Known rows, with every step that occurs:
M > Z: [ 3.416  0.254 -1.785 -3.686  1.551  1.658  2.817 -2.680 -0.037 -0.384
 -2.555  0.330  3.211  0.991  1.703  0.589  1.683  3.654 -1.544  3.859
  3.163 -1.691]
Z > F > X > M > T: [-0.615 -0.708 -2.135 -0.981 -4.860  1.391  2.306 -2.442 -1.891 -3.482
  0.170  2.502  2.013  1.603 -0.142 -2.196  4.971  3.253 -0.560  5.853
 -0.190 -1.434]
X > M > F > Z: [ 4.049  0.763 -1.147 -2.504 -1.631  2.565  4.721  0.234  1.134  1.295
  2.088 -2.760  0.595 -0.947 -1.008 -3.022  2.284  2.417 -0.392  3.434
  3.762 -0.775]
K > F: [-0.006 -1.439 -0.160 -5.017 -2.481  2.429  3.457 -0.366 -0.999  0.209
 -1.944  0.913  1.858  2.371  2.154  0.187  2.838  3.978 -3.474  0.064
  3.862 -1.656]
Z > F: [ 1.571  0.609 -1.610 -4.965 -4.218  1.739  2.262 -2.256 -3.000 -2.969
 -3.223  1.699  1.416  0.823  3.205  1.924  3.171  5.011 -2.469  4.666
  3.824 -0.824]
T > F: [ 1.312  1.516 -1.277 -5.830 -2.820  2.600 -0.468 -2.633 -1.713 -1.535
 -5.401  1.397  2.514  2.219  2.318  1.363  3.399  2.887 -1.351  1.682
  4.305 -0.555]
K > M > Z > T > F > X: [ 0.490 -0.170  3.571 -4.926  0.910  0.355  2.352 -3.892 -0.705 -3.474
 -3.468  1.800  2.473  1.993  3.866 -2.593  5.318  2.313  2.033  2.594
  1.869  1.355]
K > M: [ 2.137  0.650 -0.234 -2.685 -1.318  0.114  4.602 -2.323 -3.811 -0.277
 -2.993 -0.677  0.579  0.128  1.036 -2.259  1.659  3.118 -0.405  1.900
  4.482 -1.543]
K > M > T > F: [ 0.168  1.588  0.712 -0.730 -1.542  1.023  1.330 -1.293 -1.480  1.355
 -4.574  2.168  2.343  1.429  2.835 -2.812  4.197  3.918  0.138  0.399
  2.045 -1.809]
F > T: [ 2.678  1.507 -0.940 -1.435  0.580  3.247  2.252 -0.878 -1.384 -1.181
 -5.142  0.116  0.741  0.520  0.607  0.707  2.749  3.178 -3.942  4.361
  3.182 -1.478]
M > F: [ 4.577  0.788 -0.423 -4.358 -2.219  3.846  2.390  0.232 -0.938  0.375
 -2.975  0.193  2.563  0.536  1.439 -0.828  2.510  2.111 -2.222  1.160
  4.018 -1.842]
Z > T > F: [ 1.880 -0.367  0.392 -5.007 -1.627  3.646 -0.981 -4.935 -0.606 -3.648
 -6.963  1.666  2.129  2.602  5.375  0.261  4.563  3.767 -0.743  4.117
  3.233 -0.523]
F > Z > T: [ 4.564 -1.937 -0.302 -2.588  2.131  2.726  2.906 -2.094  0.201 -1.910
 -4.235 -2.298  0.866  0.524  1.657 -1.019  3.303  4.364 -0.855  7.930
  3.522  1.357]
T > F > X > M > Z: [-0.683  0.772 -0.929 -4.607 -2.141  0.844  1.476 -4.271  0.497 -3.025
  0.522  1.934  3.011  2.436 -0.076 -0.231  4.300  0.671  1.035  1.965
  1.336 -0.983]
T > F > Z: [ 1.528  1.324 -0.736 -5.572 -0.538  2.102  1.169 -0.581  0.120 -0.810
 -3.734 -0.667  1.634  0.642  0.507  1.330  3.565  2.934 -0.839  4.329
  4.768  0.680]
M > Z > F > K: [ 2.116  1.779 -1.992 -4.128  0.878 -0.206  1.243 -2.096  0.789 -3.700
 -0.861  1.274  1.709 -0.018  4.043  1.859  3.380  3.956 -0.528  5.834
  2.509  3.223]
T > F > K: [ 1.233  2.084 -1.891 -5.115 -0.180  1.520 -1.665 -2.407 -0.011 -3.494
 -4.726  1.720  1.640  1.062  2.089  0.945  3.723  1.226 -0.143  3.421
  3.733  1.505]
M > Z > K > F: [-1.467 -1.029  0.101 -4.190  1.023  1.378  2.427 -0.318  0.207  0.095
 -1.335  0.591  4.979  3.800  5.875  0.617  3.629  3.850 -3.084 -1.200
  3.165  0.794]
F > X > M > Z > K: [-0.964 -1.027 -1.408 -3.316  0.582  0.689  2.308 -4.049 -0.835 -3.698
 -0.164 -0.291  4.539  2.566  0.263 -2.185  3.263  0.404  0.190  2.745
  1.527  0.709]
T > F > X: [-0.772  0.331 -0.204 -6.538 -2.837  2.598 -0.033 -2.049 -1.975 -3.940
 -4.483  1.628  2.900  2.368 -0.166  0.609  4.629  0.422 -0.405  2.607
  3.501 -0.047]
X > M > Z: [ 2.795  0.711 -2.516 -1.412 -0.168  0.482  3.300 -4.932  0.685 -0.527
  0.583  0.445  1.698  1.189  0.571 -0.939  1.553  3.668 -0.299  4.088
  2.332 -2.130]
X > M > T: [ 2.493 -0.048 -3.308  1.704 -1.381  2.353  1.773 -3.184 -1.082  0.058
 -1.190  1.141  1.636  1.006 -0.296 -3.185  2.673  4.040 -1.010  3.956
  0.729 -3.613]

Rows:
[-0.358 -0.046  0.149 -2.101  2.188 -0.381  4.702  0.072 -3.238 -0.575
 -3.008 -3.214  2.094 -0.343  1.934 -2.110  2.443  2.548 -0.118  2.828
  5.343  3.010] => F > Z > K > M
[-3.817 -3.140 -0.315 -0.663 -1.964  2.179  2.030 -0.639 -0.730 -2.059
  0.440  1.112  4.795  4.278  1.111 -4.583  4.967  1.749 -2.084  0.069
 -0.217 -0.749] => Z > K > F > X > M > T
[ 5.318 -0.245  3.041 -2.829  1.214  2.219  5.217  0.887 -0.491  0.890
 -1.486 -2.923  0.393 -0.884  3.433 -4.830  3.863  3.879  0.565  3.341
  4.497  1.452] => K > M > F > Z > T
[ 2.321  1.122 -0.203 -2.411  1.385 -0.712  5.140 -2.670 -1.429  0.690
 -1.237 -0.108  1.927  0.233  1.829 -1.836  1.748  3.695  0.148  2.151
  3.585 -1.255] => K > M > Z
[-3.504 -2.373  1.333 -4.939  0.820  1.375  2.972  0.043 -0.825 -2.690
 -0.422  0.649  6.027  3.944  2.981 -0.641  4.518  1.456 -2.488 -0.713
  2.194  1.745] => M > Z > K > F > X
[ 0.512  0.851  0.841 -2.135 -0.566  2.768  3.120  0.857  0.193 -0.115
 -2.473  0.394  0.677  1.455  2.475  0.997  3.557  3.938 -5.298  0.691
  3.342 -1.579] => K > F > T
[-2.340  1.288  0.564 -1.243 -0.408  0.888  0.070 -1.523 -2.600 -0.293
 -6.057  1.948  4.236  2.698  5.104 -3.574  5.019  3.221  0.395 -0.997
  2.331  0.634] => Z > K > M > T > F
[-0.922  0.638 -0.914 -4.843 -4.999  2.015  0.528 -4.612 -1.413 -4.194
 -1.787  1.394  2.042  2.330 -0.778 -0.729  4.206  0.102  0.786  2.492
  2.204 -1.552] => T > F > X > M
[-1.586  0.715  1.007 -1.471 -1.341  0.950  1.671 -0.672 -2.633 -1.438
 -3.792  2.185  3.215  1.527  0.425 -3.639  5.101  1.261  1.092  1.475
  1.352 -0.787] => K > M > T > F > X
[ 0.415  3.525  1.342 -1.831 -0.174 -1.135  5.422 -0.951 -0.454 -0.867
 -0.826  1.308  0.048 -0.943  4.650  0.379  3.426  5.937 -1.942  3.079
  2.397  0.603] => K > M > Z > F > T
[-1.014 -2.158  0.998 -5.483 -2.738  2.234  3.371  0.104 -2.085 -2.380
 -0.567  0.683  2.744  2.957 -0.285 -0.259  3.765  1.055 -2.711  1.079
  3.081 -1.132] => K > F > X
[ 3.332 -0.504  0.928 -5.027 -2.177  3.913  2.703  1.046 -2.119 -1.605
 -1.905  0.332  3.560  0.980 -0.798 -2.253  3.655 -0.410 -1.170  1.862
  3.310 -1.185] => M > F > X
[ 2.832  0.163  0.276 -4.058  1.384  3.185  2.970  2.536 -0.622  0.490
 -2.884 -2.677  4.010  0.216  2.453 -1.556  3.347  1.823 -1.917  1.785
  4.792  2.216] => M > F > Z > K
[ 4.982  1.292 -1.290 -3.288  0.347  2.726  0.787  0.618  0.617 -1.413
 -2.156 -0.322  2.141 -0.965  1.719 -1.893  2.836  0.501 -1.287  1.811
  4.033  1.111] => M > F > K
[-1.753  1.799  0.915 -4.405  0.292 -0.518  2.169 -0.619 -1.946 -0.588
 -4.444 -1.597  2.146  0.430  3.520 -1.361  3.833  2.499  0.985  0.463
  5.315  3.393] => T > F > Z > K > M
[ 0.753  0.806 -1.333 -2.075 -1.343  2.946 -0.987 -1.275 -0.171 -0.084
 -5.670  2.965  3.136  2.342  2.779 -0.484  4.356  3.361 -1.176  2.343
  1.525 -2.089] => M > T > F
[ 1.223  1.586 -2.404 -0.727  0.994  1.769 -2.365 -0.754  1.046 -2.003
 -5.021  2.585  2.653  1.254  2.396 -0.601  4.661  2.210 -0.241  3.207
  1.516  0.547] => M > T > F > K
[ 2.222  0.855 -1.600  2.153  2.770 -0.581  2.434 -0.533 -1.040 -0.610
 -2.559  0.178  1.863 -0.731  1.113 -5.057  2.567  2.828  0.386  3.890
  1.829  0.517] => F > K > M > T
[ 4.701  0.829  0.017 -3.602  0.594  3.402  4.107  2.709  0.819  1.257
 -1.195 -2.424  1.828 -0.933  0.023 -1.103  2.664  2.097 -1.648  3.285
  4.564 -0.109] => M > F > Z
[ 0.199 -1.671  0.028 -4.207 -0.088  1.870  4.638  1.551  0.461  0.763
 -0.109 -1.844  1.261  1.016  0.437  0.630  2.822  4.149 -2.765  2.444
  4.358  0.169] => K > F > Z
[ 1.070  1.988 -0.773 -3.273 -2.358 -1.221  2.698 -1.837 -2.444 -3.605
 -1.558  0.663 -0.500 -0.974  3.374 -0.608  2.982  3.380  0.106  4.355
  3.997  2.938] => Z > F > K > M
[ 4.756 -1.443  0.240 -2.941  2.552  2.093  2.294 -4.151  0.908 -1.936
 -3.752  0.767  2.687  2.076  4.308 -0.458  3.232  5.083 -0.825  5.912
  2.475 -0.411] => M > Z > T
